Each row was made from one walk, in order. Every step used is in the known rows, and no mark comes twice. Write each row's walk.
Known rows
L > N > F: [ 30  -2  75 -21   9  -5  41 -28 -14  43  13  22   7 -16  35  25   1 -23
  38  13  22  44  11  21  35   4 -22  48 -10 -17  -9  -6 -15 -15 -17  55
  51  14  10  16   0  15 -38   7 -14]
E > K > N > F > X: [-13 -15   8  20 -10  -5  17   1 -15  20  29 -37 -10 -14  15  13   9  -8
  23   6  38  57  -2  23  -2  20 -25  36  23  -7 -14   9 -20 -37 -32  18
 -12  -3  24  -6 -14 -20 -15  27 -23]
E > K > M > X > F > N: [ -4 -34  21  33  -2   2  30  -2 -16   8  45 -41 -14  20 -32  16   5  -4
  10  19  12  15 -21  21   4   4 -30   8  -7  23   0  51  -9  -9   3  -6
  20 -16  35  27   8   8   6  -2   4]
W > F > N > E > K > X > M: [ 12 -23 -50  22   1  14 -28  20  35  58  19 -19 -24 -17 -11  18  23  15
  14   2 -16  15 -19 -26  -7   2 -24   9  28  40 -12  42 -23 -19 -55  12
 -20 -31 -30  45  28  21   4 -17  -5]
M > K > E > N > F: [  6   7  39  -4 -41  28  42 -27 -10  18 -56 -19  44  -9  35  35  12 -25
  39   6  -9  45  11 -28  39  11  -1  25 -25 -20 -35  19 -23 -29 -19  15
  23   0  65  11 -12  14 -18  31 -19]
E > K > N > F > W: [ 21 -42 -10  24 -19  13  36   0   7  32  22 -27 -19 -31  -4  30  22   4
  26  -5  27  82  20  26  16  27 -21  42  26   4 -15  30 -27 -35 -34   9
 -15 -27  16  -3   2   4 -37  31  -3]
K > E > N > F: [ 11   8  27  -9 -44  16  42 -15 -27  10  -7  -3  25 -16  40  12  27 -11
  20  14  -7  74  14   0  14  11 -31  20 -11   5 -34   7 -33 -46 -27  12
  23 -13  42   8   2  19 -35  15 -10]
F > W: [ 47  12  14  16 -35  21  -2 -15  10  17 -25   5   1  -8 -14  13  14 -10
  10 -43 -16  58 -13  19  14   0 -34  -1   8  -1 -11  16 -31  -7  -2   1
  15 -35   0  13  27  36   0  37  -6]
L > N > E > K > X > F > W: [ 35  -6  24  -3 -11   8  53  18  67  20  36  14   5 -31  -3  20  24   5
   6  -9  13  21  14  15  14 -23 -46  30  -8   2  31  30   3 -19 -13  23
  56 -32  -6 -11   2  36 -37  11  28]
K > X > F > N: [  4  -5  31  23  12 -30  -8  11  -8  36 -17  10  49  11   4  28 -23 -33
  12   1 -24  40 -25 -13  -5 -14 -24   2 -14   0  37  45 -35  16   1  33
  10 -38  28  30  27  31  -3  42 -32]
X > K > N > F: [  2 -71  24  13   4 -36   2 -29 -17  45 -11  -1   4 -37  35  41 -12 -31
  51  28  13  56 -19  11  45  16  -5  42  54 -19  -4  28  -4   7 -28  15
  -5 -28  19  18   2  13 -30  11 -48]
N > E > K > M > X > F > W: [  7 -19 -10  23 -12  40  36 -14  15 -24  36 -24  -7   4 -10  18  27   6
  -4  16  16   5   1  34  19  -7 -44   1  17  28 -20  49  18 -25   0 -25
  44 -49   3  10   9   6  -9 -16  39]
N > F > X > M > K: [-20  40  37  24   6  19 -36 -65 -47  16 -23  -4  41  31  17  33 -29 -37
  22  24  10  19  -9 -29  32   1  -3  -5  12 -21 -41 -10  -9   5   0  34
   1   8  16  37   4  -8  14  36 -36]
L > N: [ 32  -5  74 -23 -12 -17  40  -3  18  41   6  16   2 -21   9   5  16 -21
  11 -14   7  31 -10  18  30 -14 -32  39  -8 -19  10  -3 -17  -5  -7  51
  58  15   5  14   8  40 -15  13 -20]
H > N > F > X > M: [ -3  32  18   1  -9  27 -42 -55 -43  18   1  32  -5  17  33  23   5  -9
  31   7  -7  33  -7 -28  -4   5 -14   0  -5   8 -38 -17 -29   4 -33  27
   6  -8 -11  32   9  14  24  25  -8]
W > F > X > M > K: [ -2  12  11  32  19  36 -62 -37  -7  34  -8  -5  26  21 -25   6  -4 -40
  18   4  -8  -2 -32 -35   6 -15  -5   2   9   7 -41   7   5   8  -2  31
 -11  -1 -11  57   7  12  51  17 -46]
E > N > F > X > M: [-27  46  28   5 -23  36  -6 -39 -37   8   3  14   8  18  14   0  -5  -7
  14  21  19  68 -13 -14   3   5 -28 -20 -12  17 -32 -10  -3 -26   0  23
  10   3  14  22  -2  19  -2  29  -6]
E > N > F > X > K: [-14  25  39  -8 -23  21  -6 -34 -31   4 -15  11  -3  -8  36   4 -22 -13
  51   5  16  60 -39   8   7  19 -26  -8 -17  -5  -4   4  16 -22 -10   8
  14  -6  29   1 -22  11  -6  21 -18]
F > X > M: [-14  41  31  20 -19   0 -45 -31 -25   9   7   0  22  26 -16  -4   0 -23
 -24  -7  -2  23 -34 -10  -1 -17 -35 -21  34   5 -17 -20 -18   8  10  26
  10  -3  -9  33  24  23  29  28 -33]
L > N > E > K > M > X > F: [  1 -34  43  -9   8   5  71  -7  24   1  64  -9 -11  -6   4  15  28  -2
   4  37  36 -12   6  28  31 -17 -41  28  -2  14  -2  23  27 -23   8  16
  85  -7   6  10  -9  14 -25 -32  26]
H > N > E: [ 30   0  11 -39 -39  16   0 -13  19  17 -27  22 -22 -26  50  17  56  10
  29 -32 -26   7 -12  -4  14   1 -16  16   8  12 -18   2 -26 -12 -60   7
  44 -35 -15   5  25  26  16   8  15]
W > F > N: [ 34 -23  -3  14   6   8 -41   5   3  58 -12 -12 -25 -21 -17  10  10 -23
  44 -18 -21  30 -34   3   1  15 -21  17   0  25 -26  34 -31  -7 -35  17
 -17 -24 -10  49  37  10  22  -1 -27]
M > X > F: [ 16 -10  55  32  32   7  24 -35 -41  -7  31  19  28  26  -1  15  -9 -26
   9   1 -14  25 -15  25  15   5  -2  -8   2  11 -10  15   6   7  28  20
  43 -34  10  16  26  -4  11  28   1]
M > K > N: [ -1 -47  28  10 -15 -14  22 -12  19  39 -63 -29  32  -8   6  36   2 -42
  20 -14   4  32  -4 -19  51   2   7  34  20 -21  -9  25 -22   7  -9  35
   9  -3  36  23   1  23   8  41 -52]
H > N: [ 40  -8  36 -24 -33  12   3 -10   1  33 -21  27  -9 -10  30  13  38  -2
  31 -42 -28  31 -18  -6   1   3  -9  21 -17   1  -4   3 -37   1 -42  22
  29 -19   3   9  19  36  19  33 -13]

Write each row's walk
[  1  12  60  -7 -12 -30  -4 -41 -18   7  19   4  12 -30  46  21 -27 -38
  41  35  16  21 -15   2  27   8 -42  34   7 -34 -10 -12 -11  -7  -8  25
  36   6  15  19 -25  10 -33 -13 -37] => L > N > F > X > K > E
[ 25 -14 -25   1   2  18 -43   5  17  44 -17 -20 -35 -34   3  14  23 -12
  42 -10 -18   7 -28   3  11  16 -32  11  20  31 -38  33 -19 -10 -51   4
  -8 -39 -26  47  42   1  17 -23  -5] => W > F > N > E
[ -4   0  14  12   7 -23  -6  10   9  27 -20   6  40   1  23  34 -14 -20
  10   8 -22  23 -17  -9   4 -11 -30  -4   9   5  24  43 -25   8 -10  23
  20 -49  12  28  35  18  -6  20 -11] => K > X > F > N > E
[ -8 -43  -9  -6 -20 -22  18   7  22  20 -22 -19   3 -32  28  19  32 -17
   0   5   4  33  -1  12  36   6 -34  24  66   7 -27  18 -19 -16 -30  15
  22 -30  -5  16  25  14 -15   1 -15] => K > N > E
[  8   4 -16   0 -38 -16   4  32  36  26 -18 -36 -24 -26  21  21  15  19
  14 -33 -14  21 -27   0   2  17 -38   3  19   6  24  36 -37 -20 -57   5
   7 -24  12   2  19  15 -14   6   6] => F > N > E > K > X
[-14  30  55   9 -10  -3   0 -52 -15  17  -1  -7  37   4  17  37 -18 -39
  18  42  17  15  15 -39  42  -3 -29  26  -1 -26 -39 -18 -20   0   3  44
  33  29  12  43 -17  20 -18   8 -34] => L > N > F > X > M > K > E
[ 28  -8  19 -18 -32  16  34  12  29  17  15 -21 -18 -37  18   5  64  13
   9 -36   3   1 -13  36  15  -1 -25  23  33  -1   3   8 -13 -38 -56   4
  29 -31   7 -17  26  -2  -7  12  16] => N > E > K
[-11 -28  45  26  23   7  28 -34 -42  -9  20  -1  46  50  -1  15 -11 -35
  -6  47   3  16 -16  19  18 -17 -32   4  -3  15 -17  38   8   1  35  18
  55 -17  29  43   4  16  10  -8 -14] => K > M > X > F
[ -9 -21  24  10  -4   3  32 -25 -32  -7  -3 -14  24  46  14   8 -16 -13
  -9  23  -3  25 -20  15  19  -5 -40   3   9   7 -19  32  -6 -15  13  23
  56   8  26  36 -12  27   6 -21 -25] => K > M > X
[ -5  -3  23  18   5  -6  -3  -5  26  27 -68 -11  56   1  25  57 -19 -38
  31  -2 -24  -5 -15 -36  33  -8  -3  -1 -10 -17  23  49 -12  20  -9  20
  24 -36  35  30  19  16   8  34 -23] => M > K > X > F > N > E
[ 11  11  42 -16 -21  33  41 -21 -26  24 -16  18   4  -9  37   9  12  -4
  36  -3  13  78  -2  12  17  14 -16  12 -24   9 -19  12  -7 -37 -22  27
  26  -4  34   3   3  13 -23  33  -1] => E > N > F
[ 14 -27  39 -34 -32  -2  66  15  49  25  29 -21 -21 -30  14   8  50   2
   2  15  34  -7  -2  28  29 -23 -54  48   8  -5   9  15   0 -35 -31  23
  69  12   8   6  -9  35 -30 -33   7] => L > N > E > K > M
[-28  38  12  10 -46  19  -3 -33 -39  -6  11  -5  30   7  17   2  13 -12
  -1  37   2  63   1 -24   5   3 -37 -10   5  17 -50 -13 -25 -31  -8   8
   7  -5  20  27   1  24 -17  12 -12] => K > E > N > F > X > M
[ 15  -6  23 -19 -21 -11  50  13  57  37  40   8   1 -17  13  15  35  19
 -16   5  10  12   7  -7  23 -26 -36  29  25  -3  26   6  -5 -22 -34  43
  59   7 -15   2   0  51 -36  -5   7] => L > N > E > K > X > M
[  9 -10  31  20 -36   2  -2 -33  -1  33 -27 -15  57   9 -11  35  31 -31
 -11   5 -25  12   1 -48  46 -25   2  11  33 -16 -30   2 -36  14  -6  19
  12  -5  19  44  29  42   6  32 -42] => X > M > K > E
[ 21 -29  31 -10 -60 -15  19  -9  10  16 -13  -3  10 -41  18   7  27 -14
  32  -7 -22  45 -39   0  20  -3 -28  12  15 -10   9  17 -11  -9 -22 -13
  27 -28  36   1   3  54 -15  10 -31] => X > K > E > N
[ -9 -60  12  32  22 -27  15 -49 -35   4   5  -4  -5  -8  38  40 -52 -12
  39  26   1  59 -19  10  44  38   4  14  48  -5 -19  24   9   1  -5  14
  13 -20  10  14 -16  -1 -23  -1 -30] => M > X > K > N > F
[ -5  21  46  12   3  -6 -38 -49 -47   9  -8   7  15  -5  43  23 -37 -33
  51  10   8  27 -41  14  12  15 -20   8  19 -30  -8  -3   1   1 -15  14
   6 -16  17  14  -6 -11   0  18 -40] => N > F > X > K
[-15  17  -4  28 -17  44 -40 -24   4  15  -6 -13  30  12 -21  -3  13 -27
  14  16  -9  18 -22 -54   1 -14 -21   0 -10  24 -52  10  -1 -13  -1  12
  -7  -1   3  51  -8  28  39   8 -36] => W > F > X > M > K > E > N
[ 23 -13   9  10 -54  13   8 -34  -2   7 -11   4   3 -40  26  25   5 -11
  47   5 -13  71 -14  -1  26  14 -30  11  11  -7 -15  29 -10 -15 -18 -24
   6 -46  25   4  -6  41 -39  12 -12] => X > K > E > N > F > W
[-17  39  31   3 -45  29  13 -30 -15  -9 -56 -27  48  -2  34  24 -14 -32
  33   6   3  39  -3 -30  26  16 -19   8 -30 -18 -39   5 -16 -30  -8  11
  16   7  59  12 -26   4  -2  31 -29] => M > K > E > N > F > X
[ 13 -21 -12 -21 -38  30  36 -10  17 -10  12 -13 -38  -1  42  15  45  35
  13  -9  -7  -4  -8   4   7   7 -27  19   1  27 -23  27  -6 -31 -54  -5
  52 -15  -1   1 -13  20   9 -24  29] => H > N > E > K > M > X
[ 12 -11  43  16 -14  12  -5 -41   0  47 -33  -2  40  16 -18  32  18 -28
   2 -10 -16  10 -14 -35  48 -21  14   4  26 -14 -14   5 -14  24   1  28
  16   3  14  40  31  38  17  44 -36] => X > M > K
[ 18  -8 -15 -20 -41  17  14   6  40  31  13  19 -12  -7  36  21  56  39
   0 -26 -26  11  -5 -33  -6 -16 -11  13  16  18  10  16 -25 -18 -70  18
  27 -25 -14  -2  11  44   2  13  21] => H > N > E > K > X > M
[ -9  -2  23 -10 -19   7 -34 -53 -33  10 -22  19  -2   9  59  27 -15 -21
  59  27  -1  16 -34 -14   3   3 -29  22 -13  -9 -17  17  -8   3 -36   7
  17  -5  17  28 -28  20  17  -7 -32] => H > N > F > X > K > M
[  6  -8  26   6   0  -4 -18 -11  -1  24  -8  -3   0 -28  -3  29  22 -29
  26   3 -10   4 -21  14  24   4 -27  -8  17  20 -10  27 -19  15  -7  -3
  10 -62   0  38  70   1   9  16   7] => X > F > N > E
[  4 -36 -47  21   3  27 -13   4  12  15  18 -51 -50  -7  -9  13  11  11
  28  17   2  -3 -25  11   5  20 -40  10  14  47 -41  55   1 -34 -41 -11
   5 -21 -11  47   6  -6  13 -52   8] => W > F > N > E > K > M > X
[-12 -39 -28  18  13  -3 -57 -11  19  20  -1 -13 -12 -34  16   4  -6 -30
  36  19   6   3 -48   3   6   5 -31  16  56  14 -31  22  24  -7 -29  -1
 -13 -40 -26  34  -4   2  23 -30 -40] => W > F > X > K > N > E
[  2  12   3  28  17  31 -63 -27 -17  35  28  10  13  18 -25 -11   7 -26
   0   8  -5  16 -35 -13 -14 -18 -27   0  21  25 -40  -2  -3  -3  -4  30
 -10 -13 -30  54  22  13  43   4 -36] => W > F > X > M
[ 11  -3  -4  28 -34  17  19 -55 -23 -27   2  -2  -7 -12  25  30 -36   8
  37  10 -18  74 -13   0  28  41 -20 -15   6  11 -33  25   7 -19   3 -26
  23 -35  14   5 -22  23 -37   1   5] => M > X > K > E > N > F > W
[ 20 -25  38  20   1 -16   6 -41 -22  -2   1   1  -4   1  21  17 -30  -6
  24 -18 -23  25 -50  18  28  21  -3  -7  30  -7   8  12  11  12  -2   1
  34 -19   9   5  -3  17   1   9 -22] => M > X > K
[ 40  13  18  16  -9  31   3 -40 -25  21 -18  17  11  -4  19  31  -3 -16
  38 -11  -2  68  11  20  22  19 -21  11   3  -6 -31  17 -32 -18 -16  14
   7 -31   7  16  20   7 -26  31  -1] => N > F > W
